Every row comes from one small tree of marks. The marks that hang from a mark follow it in brackets, in alphabetical order. Every link used is in the known rows. Which tree was each row made from?
Known rows
nazanut[zedeki[zole]]: 2 30 -5 -3 5 -12 -17 4 3 29 -40 9 22 7 15 14 2 29 16 -25 -6 14 -42 -16
 35 -19 -2 -12 9 2 38 11 5 5 14 37 19 -2 13 7 9 -18 -11 2
lorem[kupap[netuku] zedeki[zole]]: 12 69 -32 -7 -3 13 -41 -35 -27 39 -70 -3 11 16 17 5 -14 25 34 -26 -22
 -66 -26 24 32 -17 -11 -51 -7 25 4 -29 -10 24 7 20 22 9 20 6 30 -21 2 -9
lorem[zedeki[nazanut zole]]: 15 20 -14 8 -4 4 -27 -23 -11 29 -56 -10 18 30 -1 21 -6 30 30 -23 39 3
 -12 -14 13 8 18 -55 1 25 8 -12 9 7 14 61 10 -24 -2 13 3 10 6 -10
netuku[kupap[lorem zole[zedeki[rafi]]]]: 20 34 9 -8 -9 -1 -20 10 -6 27 31 26 -37 9 15 6 -6 4 -14 -10 82 15 -14
 -65 9 -16 7 -25 1 34 -9 8 -19 -13 -24 51 31 -9 13 53 1 -46 -24 -33
rafi[zedeki[lorem[kupap]]]: -9 19 20 17 -11 2 3 11 -31 6 -1 5 22 13 15 -31 16 -1 -24 -23 -15 6 -52
 10 36 -30 -13 -5 -29 4 -20 -65 -11 1 -24 7 26 8 12 -8 14 -35 -17 -10
zedeki[lorem[kupap[netuku]] nazanut zole]: 17 47 -13 29 1 17 -7 -16 -31 7 -54 -11 51 39 -9 -10 -1 11 25 -22 3 -12
 -41 -29 39 -3 22 -39 -9 -5 -7 -30 -6 -2 -23 30 0 -6 -7 -22 26 -2 1 -10
kupap[zole]: -2 22 -4 -24 14 -11 -34 -5 -8 28 -6 3 6 19 19 -5 1 0 24 -6 37 9 -13 0 11
 -23 -28 -26 -11 24 15 -10 -1 2 7 9 10 0 -10 22 12 -26 3 -30
lorem[kupap[netuku zole] zedeki]: 0 59 -24 -9 5 14 -44 -27 -36 50 -47 -11 -2 29 21 -9 -14 11 41 -8 -2 -75
 -13 32 27 -66 -30 -50 -16 40 -2 -31 -20 24 5 -9 31 18 28 10 25 -51 -5
 -32
zedeki[lorem nazanut rafi[kupap] zole]: 37 39 7 61 -24 -6 -3 13 -19 5 -21 12 33 18 -11 -9 29 34 0 -24 42 57 -38
 -66 37 60 18 -39 9 -16 -5 -43 4 13 1 80 18 -39 5 18 -10 2 9 -11
zole[zedeki[nazanut rafi]]: 5 18 16 6 -21 6 -21 5 -5 15 1 17 2 12 -26 -8 6 9 -28 2 47 26 -15 -24 16
 4 11 -20 -6 -11 16 -2 -13 -18 -8 70 31 -22 0 34 24 -12 -40 -15
lorem[kupap zedeki[nazanut]]: 3 23 4 25 -16 34 -32 -19 -44 21 -35 -19 17 47 -6 -8 -14 23 5 -11 6 -26
 -11 20 24 -24 4 -37 -6 34 -19 -30 -9 -10 -9 19 28 -9 28 7 23 -20 -17
 -27
rafi[kupap[netuku]]: 8 38 6 24 3 -8 -21 -9 -30 10 -11 1 13 -17 6 -29 2 1 -11 -5 -15 -4 -35 13
 23 -16 -46 -4 -7 -37 13 -34 -3 19 6 2 18 14 -15 3 15 -8 8 11
nazanut[zedeki[lorem rafi zole]]: 27 57 -13 17 -6 -7 8 17 5 23 -32 26 16 3 5 16 27 36 3 -27 10 36 -39 -64
 55 28 5 -14 11 -17 21 -6 -4 12 0 50 23 -15 32 25 4 -36 -14 -1
kupap[lorem[zedeki[zole]] netuku]: 24 49 -31 -2 20 -12 -20 -25 -20 25 -35 -8 -15 -10 30 20 -2 23 35 -31 18
 -33 -23 -10 24 17 0 -45 -1 -2 -18 -7 6 4 -4 53 9 5 5 5 6 -10 10 3
zedeki[lorem[kupap] zole]: 9 37 -12 15 -5 8 -22 -3 -33 14 -34 10 40 24 9 5 6 18 4 -28 0 24 -40 -20
 43 26 4 -27 -3 17 -14 -37 -1 0 -16 22 0 -1 8 -3 24 -26 -2 -11
nazanut[zedeki[rafi zole]]: 17 50 -11 0 -4 -12 -21 -3 15 28 -29 31 3 -4 11 12 18 34 11 -19 19 9 -37
 -37 46 21 4 -15 15 -3 38 7 -2 19 17 53 24 -13 29 30 2 -36 -18 -9
zole[zedeki[lorem nazanut rafi[kupap]]]: 19 32 35 55 -39 1 4 30 -25 13 -4 18 18 6 -31 -20 20 21 -45 -15 38 58 -34
 -46 26 12 3 -24 -13 -32 -14 -35 -9 -4 -11 73 41 -26 10 27 14 -14 -26 -6
kupap[netuku]: 3 30 -15 -10 13 6 -23 -20 -12 4 -10 -6 8 -9 0 -20 -1 -14 5 4 -4 -12 -23
 7 29 -11 -39 0 -7 -30 21 -10 -12 7 -7 -3 5 19 -20 1 24 -9 -5 6
kupap[lorem netuku zole[zedeki]]: 4 49 -2 -16 20 -14 -14 9 -14 38 5 5 -9 -2 14 0 3 -8 12 -16 39 -10 -31 -7
 7 -36 -23 -32 -23 -2 -11 5 -2 -21 -7 51 29 20 -11 13 30 -33 -27 -7
zole[zedeki[lorem nazanut rafi]]: 14 24 19 24 -29 6 10 25 -14 13 -3 11 9 14 -31 -5 15 8 -32 -9 42 50 -20
 -47 31 11 13 -20 -15 -23 -8 -14 -11 -20 -26 79 36 -22 3 26 26 -22 -36
 -8
rafi[zedeki[lorem]]: -3 11 23 6 -3 -13 14 13 -9 5 6 5 11 -2 11 -17 16 -6 -19 -17 8 35 -43 -9
 29 -20 -16 1 -32 -15 -10 -51 -5 6 -19 24 20 -7 -11 -3 4 -25 2 0

Write each row's tree
14 40 28 38 -29 -9 -2 31 -22 27 1 28 4 -18 -10 -11 26 20 -53 -21 15 52
 -37 -31 29 8 -16 -6 -21 -28 -9 -43 -3 -6 -6 59 47 -16 13 31 20 -39 -19
 1
zole[zedeki[lorem rafi[kupap]]]
25 33 -18 6 15 -12 -28 -5 -20 23 -25 -7 -12 -9 33 32 5 39 18 -43 30 9
 -22 -13 16 35 8 -43 0 24 -20 -10 19 -7 -2 54 10 -1 13 13 7 -11 3 -3
kupap[lorem[zedeki[zole]]]
16 37 4 33 7 -24 -32 5 -41 38 5 -8 -11 12 37 6 10 39 18 -33 33 18 -16 -6
 11 3 -23 -54 -6 29 -29 -32 12 3 9 32 37 -3 28 28 -5 -28 3 -24
rafi[kupap[lorem[zedeki] zole]]
6 11 20 18 -15 11 12 28 -20 6 -9 -6 28 26 -29 0 1 5 -36 -13 25 59 -30
 -22 15 -17 7 -12 -28 -13 -9 -15 -2 -30 -23 70 19 -21 -18 -3 31 -6 -31 2
zole[zedeki[lorem nazanut]]
-1 -5 23 24 -7 7 25 13 -19 -2 2 -12 27 26 -8 -32 16 -5 -14 -6 29 35 -43
 -26 27 -28 6 -7 -19 -18 -13 -46 -5 -9 -22 43 17 -27 -19 -6 -4 -2 1 -5
rafi[zedeki[lorem nazanut]]
19 43 -17 -6 33 -17 -21 -6 -20 23 15 -2 -5 7 23 -8 3 -5 35 -5 29 -11 -23
 -18 21 -5 -28 -26 1 -2 -11 -6 -4 -2 -12 13 6 24 -14 4 8 -27 -5 -10
kupap[lorem netuku zole]
7 27 10 -13 -20 14 -29 7 2 38 0 33 -22 22 0 2 -7 -10 -16 2 66 17 -9 -48
 6 -55 -5 -24 -2 38 14 -1 -26 9 -4 38 35 -13 13 53 5 -54 -18 -27
netuku[kupap[zole[zedeki[rafi]]]]
-8 43 -3 -29 8 -12 -30 -6 -1 49 -24 15 -2 6 -3 -2 -6 -11 8 -4 26 -17 -23
 9 6 -73 -32 -28 -30 -1 21 -2 -15 3 9 37 28 18 -15 14 32 -31 -17 -6
kupap[netuku zole[zedeki]]
20 31 15 40 -20 -8 -37 3 -13 25 6 14 16 31 -3 -33 23 12 12 5 56 22 -23
 -38 22 6 -6 -37 17 9 5 -31 -5 16 16 40 33 -25 10 39 -11 -15 -4 -36
zedeki[nazanut rafi[kupap[zole]]]
-6 37 8 -12 -2 1 -21 -6 -8 41 -26 -7 16 26 -16 -14 -2 -9 14 4 47 -14 -27
 2 -3 -76 -10 -43 -16 -3 11 1 -15 1 2 49 32 -1 -29 8 32 -9 -17 -13
kupap[netuku zole[zedeki[nazanut]]]
22 17 -9 2 10 3 -17 -3 -36 34 4 -13 -26 33 31 19 -17 19 19 -18 54 0 -4
 -36 3 -29 -5 -41 1 56 -23 -6 -9 3 -13 14 18 -4 19 31 -11 -35 3 -33
netuku[kupap[lorem[zedeki] zole]]
27 37 -13 10 -17 14 -28 -14 -5 31 -45 8 -7 29 -4 15 6 34 22 -15 51 -5 -2
 -33 29 32 29 -59 16 24 8 -14 -3 13 11 71 22 -32 20 29 -8 -6 -6 -19
lorem[zedeki[nazanut rafi zole]]
3 26 19 28 -14 7 4 -6 -21 10 -32 2 47 41 8 -19 11 8 8 -30 21 12 -57 -18
 38 -13 26 -36 -18 19 -18 -53 8 -4 -16 47 21 -18 0 -18 3 -5 -1 -19
rafi[zedeki[lorem[kupap] nazanut zole]]
-9 14 38 28 -6 -14 -19 4 -11 30 6 -2 22 32 17 -42 20 9 9 -5 40 15 -45 -5
 -4 -65 -19 -29 -8 13 1 -52 9 14 20 41 38 -24 -1 12 -21 -8 10 -24
rafi[kupap[zole] zedeki[nazanut]]
-5 57 18 1 -7 -20 -31 3 -16 50 -18 15 9 -6 4 -19 2 3 -4 -10 11 -12 -41
 15 0 -71 -42 -24 -28 -13 12 -26 -7 14 23 29 46 11 -4 19 21 -23 -4 -5
rafi[kupap[netuku zole[zedeki]]]
12 26 31 45 9 -15 6 -2 -30 2 17 -7 14 -3 1 -48 21 4 -9 -10 22 -4 -58 -7
 24 -22 -10 -13 -2 -43 -18 -45 5 -14 -10 35 30 -4 -15 -12 -8 17 3 5
rafi[kupap[lorem netuku] zedeki[nazanut]]
32 65 -15 35 13 -15 -22 -15 -29 22 -34 -7 -7 -20 28 8 5 39 21 -46 5 -18
 -36 -9 26 23 -11 -45 2 -9 -17 -28 13 12 11 49 24 6 9 6 2 5 14 5
rafi[kupap[lorem[zedeki[zole]] netuku]]
27 32 -10 14 -7 7 -28 -11 8 7 -29 14 13 18 -7 3 9 17 17 -8 58 21 -19 -46
 27 56 27 -40 14 5 24 -5 1 9 1 63 2 -27 -8 19 -4 4 -10 -18
zedeki[nazanut rafi zole]
21 25 37 47 -19 -14 -11 25 -20 13 23 17 -2 -7 -12 -18 14 25 -38 -20 58
 46 -35 -33 15 28 8 -24 7 -20 -22 -14 4 -36 -6 78 46 -21 10 32 7 -8 -35
 -8
zole[zedeki[nazanut rafi[kupap[lorem]]]]
8 16 13 22 -2 -7 13 7 -4 8 -27 0 38 21 -4 -7 21 9 6 -25 38 43 -49 -38 26
 -17 23 -33 -12 1 -8 -42 2 -1 -8 73 10 -23 -24 -14 -11 7 12 -1
rafi[zedeki[lorem nazanut zole]]
22 32 4 26 -12 -7 10 20 -13 6 -3 19 10 5 -2 1 27 21 -13 -10 -3 42 -34
 -47 60 6 -8 3 3 -33 15 -9 -16 9 -15 33 24 -10 34 22 9 -55 -29 -6
nazanut[zedeki[lorem rafi]]
18 10 -3 2 17 -4 -16 -2 -26 16 34 4 -7 34 26 1 -11 1 12 -11 59 21 -17
 -48 7 -12 -6 -20 8 42 -12 3 -8 -11 -29 12 3 3 -5 22 -11 -35 -1 -30
netuku[kupap[lorem zole]]
-3 14 18 -21 -13 8 -16 0 -5 33 -5 10 0 29 3 3 -20 -3 -10 -4 51 17 -23
 -23 -1 -88 -12 -20 -12 44 10 4 -13 0 -6 39 29 -3 -4 28 12 -38 -11 -20
netuku[kupap[zole[zedeki]]]
-1 14 13 0 0 -9 -17 -12 5 12 -22 5 23 16 9 -17 10 2 9 -19 44 9 -41 -11
 15 -17 20 -31 -2 7 9 -27 13 5 6 66 14 -23 -16 -7 -12 10 12 -7
rafi[zedeki[nazanut zole]]
-3 51 11 4 -11 15 -3 1 -41 23 -30 8 27 7 -12 -17 -9 -10 -24 -19 -22 -10
 -44 9 31 -43 -23 -11 -38 -13 -9 -31 -18 -12 -25 25 30 19 -7 -10 52 -33
 -32 -4
zole[zedeki[lorem[kupap[netuku]]]]
13 32 21 34 6 -39 -10 9 -10 16 6 16 4 -18 43 -15 23 26 -4 -47 31 28 -62
 -12 15 15 -1 -25 -6 -5 -16 -44 28 -1 12 56 27 -8 -2 6 -20 1 12 1
rafi[kupap[lorem] zedeki[zole]]
14 57 18 37 -27 -9 5 18 -25 24 -12 23 1 -21 -20 -25 21 1 -38 -12 1 26
 -41 -29 40 -6 -24 -13 -23 -54 6 -41 -20 6 -11 44 49 -6 3 18 25 -28 -19
 13
zole[zedeki[lorem rafi[kupap[netuku]]]]
9 8 24 17 -17 22 12 13 -21 24 -3 -2 22 63 -24 1 -12 0 -17 -4 64 55 -24
 -61 -3 -69 14 -34 -19 36 -5 -7 -21 -11 -28 56 20 -25 -15 18 9 -15 -11
 -18
netuku[kupap[zole[zedeki[lorem nazanut]]]]
-7 37 -13 -4 -4 11 -50 -11 -38 53 -35 -5 2 41 29 2 -3 20 31 -16 6 -43
 -10 27 17 -44 -23 -49 -18 61 -12 -32 -10 12 12 0 34 5 38 25 23 -54 -9
 -47
lorem[kupap[zole] zedeki]
13 17 34 45 7 -22 -5 1 -14 6 4 5 22 4 29 -22 24 23 -2 -35 46 32 -57 -23
 11 20 23 -32 10 -4 -21 -40 29 -12 4 83 26 -20 -12 0 -23 21 9 -3
rafi[kupap[lorem] zedeki[nazanut zole]]
34 24 23 60 -9 -9 -15 7 -31 -5 33 10 7 5 -2 -24 24 21 -16 -6 47 35 -25
 -41 27 66 3 -15 24 -21 -14 -24 12 -17 -12 51 22 -20 10 33 -8 0 -15 -14
zedeki[nazanut rafi[kupap[lorem]]]
32 13 -8 27 6 19 -8 -19 -25 14 -23 -15 -1 45 12 23 -25 37 16 -22 63 7 -9
 -55 11 8 35 -54 16 46 -23 9 10 -13 -20 66 2 -27 8 17 -20 10 2 -13
netuku[kupap[lorem[zedeki[nazanut zole]]]]
44 41 -20 15 -1 10 -20 -11 -13 17 -15 13 -35 8 23 30 -9 33 4 -32 61 -8
 -7 -71 26 45 27 -43 20 41 -12 -4 -14 6 -16 54 15 -24 34 39 -24 -26 -8
 -16
netuku[kupap[lorem[zedeki[rafi zole]]]]
4 38 4 8 -7 6 9 7 -22 38 -28 -11 25 35 -27 -14 5 -6 10 -2 38 21 -35 -27
 16 -65 -11 -36 -27 -11 -6 -16 -16 -6 -9 58 30 -8 -23 -1 29 -19 -12 -6
kupap[netuku zole[zedeki[lorem nazanut]]]
-1 24 29 36 -5 -5 -1 -16 -22 13 -4 -4 25 2 -6 -51 14 -2 -5 5 4 -7 -52 6
 22 -59 -23 -8 -11 -36 9 -55 1 15 8 27 35 -10 -22 -11 -6 12 9 3
rafi[kupap[netuku] zedeki[nazanut]]
